Each row was made from one walk, in order. Every step used is in the known rows, and no mark comes twice. Write each row's walk.
In the rows, zero is written as 128.
Known rows
bizul/gimumid: [122 123 122 129 122 127  96 142 132 108 145 121 139 144 116 133 103 124
 128 127 120  91 161 128 123 126 119 141 130 142 136 132 116  96 125 147
 151 129 130 121 108 115 136 113 123 141 115 114 136 127 123 143 138 122
 100 140 106 131 126 116 183 126  77 125 120 127]
vomen/gimumid/kirag/fudos/gudani: [156 125 123 125 128 140 139  95 156 153 154 166 191 107 160 139  95 173
 119 127 124 142 193 112  98 140 116 130 123  48 116 123 115 120 129 111
 129 137 132 149 168 123 129 112 116 140 107 151  63 153 128 108 145 122
 152 157 131  99 152 148 119 158 108 133 149 116]
vusog/gimumid/kirag: [ 91 118 147 140 138 126 137 145 164 116 142 165 143 143  78 128 133 167
 136 147 154 133 147 123 105 119 136 144 117 147 117 108 102  90 133 138
 159 131 127 165 144 132 144 146  72 133 103 155  92  57 116 152 136 125
 137 144  26 165 151 147 179 146 121 120 137 130]
kirag/gimumid: [198 135 127 132 133 137 116 147 160 132 140 165 133 132 126 112 120 140
 103 136 152 128 139 127 125 144 135 140 131 119 111 121 126 129 137 130
 150 133 124 114 163 103 135 134 109 133 125 115 130 158 112 134 142 147
 149 120  94 123 148 131 211 127 117 109 108 142]
folam/vomen/gimumid: [196 157 138 113 104 128  67  87 122 123 115 184 169 145 145 148 118 158
 159 101 127 130 140 114 132 132 153 113 139 105 130 112 106 131 124 125
 116 137 128 120 180  98 122 109  85 114 118  82 145  92 113 126 108 129
 136 148  96 115 166 115 152 180 122 122 142 137]
bizul/vara: [102 134 126 141 129 121 118 129 120 128 122 130 126 123 141 127 113 128
 125 127 114 126 135 131 122 123 131 107 100 129 129 102 122 141 123 139
 123 144 125 124 109 126 133 123 121 114 128 125 137 104 130 130 136 124
 119 142 109 119 125 130 129 121 140 131 126 148]
gimumid/bizul/vara/gudani: [104 125 131 120 141 114 148  78 104 132 138 118  63 142  89 127  55 118
  96 111 108 145  80 147 113 130 138 104  87 146 119  92 141 157 110 117
 140 184 120  96  96 140 133 124  96 106 129 167 128 143 142 135 100 132
 111 141 150 107 134 139 188 122 146 121 157 133]
kirag/gimumid/bizul/vara/gudani/fudos: [162 125 142 112 160 126 143  94 142 129 139 158  29 129  85 100  57 136
  64 146 109 131 100 151 103 167 128  97  78 102 114  98 141 141 111 112
 158 171 111  76 113 119 129 124  64 101 138 160 131 220 128 107 123 147
 126 159 109  90 138 141 252 165 172 131 155 131]
kirag/gimumid/bizul/vara: [185 122 124 125 148 131 123 124 135 116 142 145  94 134  93 120  72 139
  68 108 105 135 101 132 110 143 139 111 105 145 107 110 127 152 127 121
 140 150 117 104 143 116 128 122  74 117 126 128 120 160 126 161 130 141
 117 147  73 128 138 139 208 138 154 104 117 144]
vusog/gimumid: [136 103 143 128 127 122 155 151 165 134 127 158 140 134 103 131 147 139
 133 143 134 120 130 124 109 123 138 141 148 151 124 134 108 115 137 138
 143 128 130 143 122 122 140 138  74 129 131 125 165  56 119 134 139 118
 135 116  77 159 142 125 152 135 135 122 124 122]
vara/gudani/fudos/bimupo/gimumid: [134 157 155 111 135 123  96  91 115 170 116 151  65 128 121 113  83 137
 124 134 144 122  52 133 113 132  90 137 101 140 105 104 150 124 122 116
 114 161 117  82 182 113 154 143 143  91 148 185 123 174 122 116 121 111
 116 143 190  88 166 132 188 166 145 156 182 119]
gudani/fudos/bimupo: [144 133 126  96 143 128 113 126 114 140 104 128 135 104  93 122 114 155
 111 135 136 111 146 117 111 131 101 124 117 101 130 150 127 112 118 121
 110 126 129 118 121 119 133 135 153 118 151 142 119 157 116 105 144 119
 145 143 166 107 149 141 106 170 126 139 152 125]
folam/vusog/gimumid/kirag/fudos/bimupo: [132 107 142 119 140 125 165 158 143 145 130 149 183 129  78 135  74 191
 117 143 156 125 209 112  95  92 100 156 121  89 101 130  98  88 146 139
 133 134 137 143 156 122 150 151 117 161 108 130  92  83 106 141 140 116
 162 113 104 145 181 141 150 143 132  94 127 120]
vomen/gimumid/kirag: [108 139 128 136 122 130  95 100 130 119 151 168 145 140 125 126 113 177
 152 109 176 142 143 113 116 113 127 111 116 112 119  89 103 100 128 130
 135 128 124 156 172 122 132 129 115 133 100 141  50 122 123 146 120 130
 134 170  58 126 143 147 122 164 138 127 146 113]
fudos/kirag/gimumid: [211 147 111 116 145 136  60 111 157 147 131 141 155 115 113 120 107 150
 128 128 177 121 141 110 103 133 128 139 136 126  93 133 135 116 149 126
 144 138 129 115 147  95 137 131  89 118 126 116 125 136 118 138 138 150
 136 131 105 150 162 139 176 130  60 110 115 121]
vara/gudani/fudos/bimupo: [122 135 132  99 142 121 127 100 108 163 110 124 101 111  92 116  94 146
 119 140 151 124 127 128 111 127 104 123  99 102 124 128 133 117 113 113
 119 162 127  89 109 123 139 139 153 105 154 172 132 174 122  94 125 126
 136 138 194  90 160 143 164 157 128 138 172 125]
kirag/fudos: [119 113 128 125 138 132 142 150 156 120 125 149 165 116 162 126 102 130
  89 152 117 134 161 130 124 125 121 144 122  58 127 134 132 143 133 131
 129 120 127 130 103 128 133 120 146 147 119 125 116 171 123 113 141 124
 145 113 131 113 128 120 115 134 162 128 121 105]
kirag/fudos/bimupo/gimumid/vusog: [145 121 165 105 133 125 143 121 124 116 121 156 140 129 132 132  60 142
  81  93 156 145  70 121 121 118  76 161 104 152 100 117 142 108 135 126
 116 134 121 131 219 126 130 128 141 132 107 154  77 159 142 157 139 107
 119 111 160 108 145 132 152 150 189 113 145  74]
bizul/vara/gudani/fudos: [ 95 135 144 116 146 118 142  97 129 141 126 141  40 123 117 108  90 127
 112 160 115 123 112 151 110 142 122  95  70  91 131  99 140 127 108 124
 142 161 115  92  80 128 128 124 107  94 139 160 152 180 134  90 127 136
 124 161 143  82 129 131 197 148 167 152 165 142]
kirag/fudos/bimupo: [131 120 116 106 136 129 113 145 125 148 110 130 202 102 138 131  87 145
  91 131 146 134 170 115 116 104 106 156 121  73 124 143 125 136 132 127
 106 127 136 124 114 124 142 131 178 138 134 130 110 150 117 119 141 117
 152 107 170 109 152 134  91 131 133 118 134 117]
bizul/vara/gudani: [ 90 143 132 133 131 113 133  96 119 144 136 126  84 137 129 117  81 116
 131 132 139 136 103 146 117 120 134 114  76 119 123  80 135 141 118 129
 144 177 122  91  83 128 141 130 127  99 130 148 152 122 137 115 118 133
 122 135 141 101 134 134 197 104 135 132 152 152]
bimupo/gimumid/kirag: [ 95 159 153 151 129 132 105 109 136 125 145 160  94 147 123 128 111 155
 132 133 134 143  76 134 120 123 109 147 113 154 103  80 133 110 131 130
 137 127 117 132 213 125 148 141 116 124 100 189  46 135 119 170 121 116
 118 159  87 129 148 144 167 148 134 139 151 126]
folam/vusog/gimumid/kirag/fudos: [116  98 154 137 140 128 194 167 169 119 149 169 144 144 100 130  89 176
 108 167 127 127 223 128 100 113 120 152 123  85 108 120 107  88 150 141
 159 129 127 158 154 124 141 140  76 169  93 134 103 105 109 137 138 122
 163 123  55 149 157 129 177 145 167 108 117 110]
fudos/kirag: [146 141 113 111 140 129  57  96 127 148 122 105 155 106 106 139 115 141
 153 125 150 123 125 111 106 120 120 124 135 136 112 141 141 109 141 123
 122 140 133 130 105 120 132 126 112 115 131 136 120 102 138 135 120 134
 121 135 153 155 148 137  99 130  77 125 131 106]
gudani/fudos: [129 122 140 113 141 130 144 125 137 122 122 137  84 116 111 120 135 138
 108 157 104 112 133 136 115 155 118 109 123  93 134 138 132 109 117 125
 130 118 120 121 120 129 116 121 107 125 143 136 133 190 123  97 138 129
 134 152 129 108 125 128 137 169 161 147 143 123]
vomen/gimumid/bizul/vara/gudani: [127 123 124 120 130 116 119  67 106 132 152 139  78 140 106 123  50 136
 120  90 133 142  84 133 111 124 135  86  87 132 114  78 126 154 117 116
 135 179 118  97 118 125 128 119  89 101 127 151 123 138 143 133  93 130
 110 153 139 101 141 137 187 140 173 125 163 115]
bimupo/fudos/kirag/gimumid: [219 142 118  86 141 135  85  99 159 169 132 154 153 120  79 123 111 151
 112 131 167 133 102 126 101 138 108 141 129 147  91 119 143  88 159 135
 137 114 130 125 145  85 137 125  80 123 131 151 141 151 120 155 139 139
 125 130 123 156 172 142 194 146  76 114 107 115]
kirag/gimumid/pazu: [213 108 137 107 134 140 145  98 140 127 152 169 112 147 106 112  90 131
  80 113 121 137 133 123 129 141 141 124 129 141 103 140 128 148 148 112
 130 127 125 112 151 116 112 131 109 129 115 139 118 209 130 153 135 161
 147 104  87 135 142 123 216 141 110 112 105 129]
gimumid/kirag/fudos: [ 74 123 131 129 147 133 139 148 158 108 138 153 161 124 136 126  94 156
  86 156 130 148 176 136 115 119 119 146 108  59 122 110 128 119 132 129
 141 121 125 149 125 137 142 128 132 150  94 157  51 169 121 132 141 131
 145 132  84 117 137 138 137 143 154 121 133 112]
vara/bizul: [ 62 132 122 101 132 132 139 128 134 137 152 117 151 120 138 146 121 127
 138 107 126 121 123 152 121 144 127 124 169 128 123  80 155 138 116 126
 132 141 129 140 105 122 134 131  75 123 122 128 114 117 121 104 119 130
 117 129  79 134 116 129 150 122 158 125 140 134]
fudos/bimupo: [137 136 118 109 129 125 111 128 109 155 112 114 175 117 104 130 110 146
 128 107 156 125 131 113 121 104 113 140 124 131 125 138 121 117 126 126
 106 134 136 119 135 121 143 140 164 122 145 135 114 108 122 129 135 118
 138 121 163 125 154 141  98 132 104 121 140 132]

Write each row's walk
[134 104 141 125 139 136 174 124 184 150 147 172 183 111 119 139 111 166
 102 159 102 138 192 119  88 145 122 159 123  76 119 144 113 109 134 113
 147 137 133 156 146 131 144 128  85 144 107 166  93 102 125 117 159 116
 155 135 106 125 153 144 147 144  91 127 146 141]
vusog/gimumid/kirag/fudos/gudani
[121 118 124 123 143 125 137 110 108 114 131 116  93 127  91 134  85 128
  87 102  86 131  98 135 112 137 134  97 101 150 118 114 127 149 121 118
 124 146 120 114 115 135 122 118  81 115 127 142 114 131 140 156 119 126
 100 149 109 126 123 137 134 137 165 119 133 131]
gimumid/bizul/vara
[ 69 112 141  89 127 123 163 125 127  76 171 117 137 143 102 152  80 132
 108  78 137 105 113 145 119 143  97 139 142 178 126  86 135  74 111 140
 165 142 125 148 122 125 122 109  63 143  89 107 110 125 148 142 130 127
  88 137  65 137 102 129 224 125 157 105 125  98]
vara/bizul/gimumid/vusog
[ 88 126 122 116 145 131 105 140 128 133 116 137 203 109 112 130  77 167
  90 131 155 146 185 117 108  97 105 158 104  66 117 123 117 112 130 128
 121 124 134 142 136 125 153 140 174 141 111 159  51 141 117 134 143 122
 152 125 126 116 164 150 108 146 123 117 145 128]
gimumid/kirag/fudos/bimupo
[160  86 139 109 140 127 162 126 147 119 140 145 107 138  47 139 109 140
  86 119  93 129  98 127 105 137 139 133 154 182 116 140 115 134 127 121
 139 136 125 137 137 133 125 136  39 133 130 141 142  89 126 157 119 119
 118 121  83 165 138 132 154 155 159 110 130  97]
vusog/gimumid/bizul
[172 112 124 119 135 139 155 112 157 161 134 139 171  99 159 140 109 133
  98 143  83 131 183 123 108 152 114 146 132  59 122 161 137 146 133 105
 122 135 134 123 134 124 125 110 128 135 127 147 121 161 138  97 151 123
 143 123 192 100 137 130 109 130  99 134 137 135]
kirag/fudos/gudani
[157  96 145 132 138 119 191 136 121 119 150 124  85 150  57 132  84 148
 107 113  79 110 139 129  97 127 132 103 116 178 105 121 106 122 133 132
 137 161 124 121 142 127 118 130  31 136 122 118 161  67 125 160 120 118
 119 144  80 162 145 125 175 141 174 100 116 128]
folam/vusog/gimumid/bizul/vara
[143 122 125  93 145 118 102  71  98 150 121 140  90 119  76 121  54 163
 102  99 136 123 103 120  96 123 108  86  89 105 115 106 118 132 109 110
 113 169 122  87 122 117 132 126 119  95 150 160 115 173 128 108 114 120
 130 164 168  84 157 150 164 184 170 135 178 112]
vomen/gimumid/bizul/vara/gudani/fudos/bimupo
[179 131 127  97 163 125 123  88 119 155 122 137  79 117  62 108  50 153
  62 124 136 125 104 131  94 142 111 115  79 108 107 115 128 132 111 108
 135 173 119  74 128 112 141 138 100 100 151 163 124 195 122 120 130 138
 131 150 143  90 166 150 223 165 141 120 164 138]
kirag/gimumid/bizul/vara/gudani/fudos/bimupo
[125 104 142  96 153 114 140  97 123 151 117 137  84 118  39 121  68 154
  86 129 121 117 105 130  84 131 113 113  89 133 115 121 118 125 110 118
 130 173 123  91  94 126 140 141  80  95 154 175 146 127 127 118 130 116
 127 147 140 113 164 147 191 173 152 128 172 129]
vusog/gimumid/bizul/vara/gudani/fudos/bimupo
[224 118 130  72 143 138 115  65 140 157 148 157 132 132  69 115  83 138
  86 109 130 144  95 122 107 138 115 127 132 154  87 137 144 116 166 117
 120 111 129 130 144  98 115 122  75 121 121 170 122 209 136 177 129 159
 121 114 119 168 160 135 201 160  72 116 107 118]
bimupo/fudos/kirag/gimumid/pazu
[137 101 151 132 139 111 202  98 117 138 160 129  41 155  52 126  51 138
 121 119 104 121 115 143  98 128 133 107  98 166 102  97 121 127 129 125
 156 193 121  97 121 133 130 139  48 122 124 149 182  77 132 145 100 128
 122 132 123 136 152 127 238 122 157 106 142 133]
folam/vusog/gimumid/bizul/vara/gudani
[219 130 126  90 165 134  94  68 142 140 147 137  68 116  44 111  57 150
  69 133 131 125  88 127  89 164 122 115 119 127  88 132 145 122 128 102
 154 163 116  88 130 103 127 128  45 108 137 169 112 195 126 134 109 154
 124 149 134 129 161 146 225 170 108 117 151  97]
vara/gudani/fudos/kirag/gimumid/bizul
[134 116 133  98 161 117 103  67 143 144 130 127  66 107  38 123  67 151
 110 147 119 112 100 129  68 143 122  94 103 138 105 122 141 111 122 115
 144 175 120 103  66 121 131 129  26  90 141 177 151 112 139 122 113 133
 111 160 135 147 157 143 197 167 125 134 166  95]
vusog/gimumid/bizul/vara/gudani/fudos/kirag
[204 129 138 103 142 131 106  98 140 109 135 142 132 127  85 122  77 157
  98  95 198 141  97 110 104 135 109 134 114 164  92 127 133  82 145 123
 158 136 124 136 174 114 117 122  66 126 107 121 104 140 140 164 135 150
 130 128 109 149 146 147 201 138 107  91 116  82]
fudos/kirag/gimumid/vusog
[121 120 121 134 133 138 132 119 155 137 157 145 177 115 133 140  83 153
  93 147  91 118 213 123  96 147 108 159 117  67 125 141 119 100 124 119
 155 141 134 141 135 124 138 111 123 149  99 158  73 161 134 127 157 123
 127 151 124 108 139 137 177 137  50 132 140 142]
bizul/gimumid/kirag/fudos/gudani
[ 19 142 120 117 134 131 105 132 135 106 179 128 151 146  95 147  91 156
 133 113 138 107 154 153 110 132 117 140 141 135 128  64 126  79 111 146
 170 146 128 158 115 120 152 125  92 139  86 150  64 102 119 144 128 130
  99 160  16 143 122 137 215 133 105 124 141 140]
vara/bizul/gimumid/kirag
[160 131 152  99 147 128 117  72 100 150 127 137  46 128  67 118  53 137
  81 113 115 130  28 137 107 143  96 129 108 159  97 113 157 143 115 102
 114 167 114  72 194 121 139 140 109 104 145 195  92 197 129 142 102 113
 104 150 189 103 161 140 182 179 159 140 183  98]
vara/gudani/fudos/bimupo/gimumid/bizul
[137 123 130 127 138 141 158 108 158 143 149 143 173 104 142 139 100 157
  96 147  98 145 191 124  99 145 115 150 109  62 119 134 126 123 129 104
 137 141 133 140 143 133 134 120 126 141 108 172  66 150 134 116 152 124
 146 144 144 107 145 146 132 141  93 130 149 138]
gimumid/kirag/fudos/gudani
[112 158 157 128 137 132  96 103 121 143 126 159 101 126  93 122 100 173
 118 140 144 132  86 127 106 121  88 141  98 136 108  97 130  96 123 125
 121 137 117 126 213 119 152 147 132 112 116 195  44 156 110 151 131 115
 122 167 106 116 164 150 158 183 138 146 171 122]
gudani/fudos/bimupo/gimumid/kirag
[104 106 141 124 143 112 158 100 131 134 145 141  75 147  69 124  68 127
 109 121 107 138  89 141  99 128 142 111  95 161 112  92 125 141 119 122
 151 185 120 102  82 136 140 134  57 104 129 165 159  93 135 142 111 124
 112 132 104 131 142 135 227 128 156 119 156 130]
vusog/gimumid/bizul/vara/gudani
[139 139 140 123 132 132  99 133 134 161 108 159 161 119 160 131  83 139
 101 131 130 133 105 121 120 105  92 161 128 110 103 118 148 145 140 129
 102 134 126 107 194 114 157 137 169 124 130 156 100 170 114 141 137 100
 128 113 167 104 164 126 128 144 145 134 148 109]
kirag/fudos/bimupo/gimumid
[ 99 110 136 113 144 126 127 155 159 146 118 160 215 113  93 134  89 180
  96 143 158 141 185 109  97  90 110 167 116  90 114 129 106 102 133 135
 131 124 135 155 121 124 161 147 141 144 113 153  74  93 109 140 151 114
 158 117  79 139 169 150 125 152 130 113 139 123]
vusog/gimumid/kirag/fudos/bimupo
[103 164 145 138 129 130  81 106 118 146 134 149 128 136 103 128  92 166
 133 119 159 145  78 121 114 104  96 155 102 154 102  90 127 106 131 126
 120 140 123 128 221 124 159 151 148 115 114 187  42 115 116 171 127 110
 122 148 102 131 173 152 145 154 113 134 163 136]
fudos/bimupo/gimumid/kirag
[169 124 144 127 135 133 128  91 113 121 140 139  60 143  97 135  84 124
  87  99  89 137  29 135 121 141 116 136 138 187 101 120 150 149 129 114
 116 143 114 105 213 128 127 130  86 123 124 169  94 162 135 174 107 112
  96 140 143 129 136 124 158 155 165 131 149 101]
bimupo/gimumid/bizul
[ 72 167 158 136 145 120  98  87 117 152 131 158  61 136  99 114  63 165
 120 141 144 136  78 139  99 118  94 126  62 124 102  62 138 101 116 126
 132 169 112  97 177 120 160 146 132  91 120 217  60 155 123 142 124 119
 113 173 118  92 172 155 201 164 140 149 192 147]
bizul/vara/gudani/fudos/bimupo/gimumid/kirag
[188 153 126 114 157 128  70  82 154 155 130 150  97 108  97 101  76 150
 109 157 160 117 133 129  86 150 123 109  87  97  99 102 147 110 135 121
 155 168 118  86 100  96 139 127  78  93 134 143 142 175 124 108 132 158
 133 156 125 113 162 147 234 149 103 127 144 127]
bizul/vara/gudani/fudos/kirag/gimumid
[ 30 119 120 114 146 134 118 160 166 103 172 144 181 129 137 142  73 154
  92 141 122 117 197 152 108 128 111 160 146  72 125  82 134 100 117 143
 164 135 126 153  89 118 154 120 104 156  83 139  50 160 118 123 141 129
 123 141  31 123 126 128 188 132 139 118 133 116]
vara/bizul/gimumid/kirag/fudos
[151 117 117 129 131 125 113  95 111 113 137 143 124 133 108 133  77 145
 108  77 104 132 111 120 111 123 132  81 107 136 114  98 112 155 122 124
 115 144 120 120 147 125 114 109  79 115 127 118 100 135 138 149 111 122
 107 164  93 116 129 137 122 156 174 122 139 108]
vomen/gimumid/bizul/vara
[ 77 140 131 136 131 128  89 132 134  96 153 136 134 149  88 131  96 157
 123 136 134 113 154 130 112 120 117 151 107 133 128 108 109  78 121 144
 168 131 125 148 130 126 148 124 122 146  92 145  66 123 123 164 139 127
 105 162  45 137 134 136 188 135  76 123 132 134]
bizul/gimumid/kirag
[114 132 136 115 147 118 120  93 112 157 127 141  86 128 117 122  18 125
  74 116 119 145  66 142 104 113 109 132  85 120  98  81 153 172 122 114
 119 184 117  72 137 124 155 132 130  99 131 190 102 167 134 142 110 111
 110 130 182  86 156 139 191 134 167 124 170 119]
kirag/fudos/bimupo/gimumid/bizul/vara/gudani
[204 130 122 107 164 134  89  94 138 121 127 133  88 108  66 116  71 153
  66 130 105 119 110 127  81 152 122  97  98 120  99 125 140 126 131 116
 139 147 115 105 124 102 124 117  45 103 134 140 117 174 133 143 131 145
 112 169  91 137 150 147 191 172 134 118 133 111]
gudani/fudos/kirag/gimumid/bizul/vara
[202 126 154  86 151 125 126  71 150 125 140 151  72 119  73 111  61 154
  92 123 192 136  94 126  96 153 101 122  87 134  94 119 144  77 133 112
 170 158 116 110 144 111 117 124  59 109 114 149 117 180 149 130 128 159
 139 144 128 121 150 151 234 157 130 108 142  79]
vara/gudani/fudos/kirag/gimumid/vusog
[132 133 126  89 165 122  86  54 117 140 130 103  64 100  55 123  57 139
 106 137 111 123  95 130  80 144 115  84  89 121 106 119 154 117 117 106
 134 176 118  92  67 123 122 119  64  88 139 178 116 159 144 118 106 140
 104 170 176 121 147 145 176 163 119 140 172  97]
gimumid/bizul/vara/gudani/fudos/kirag
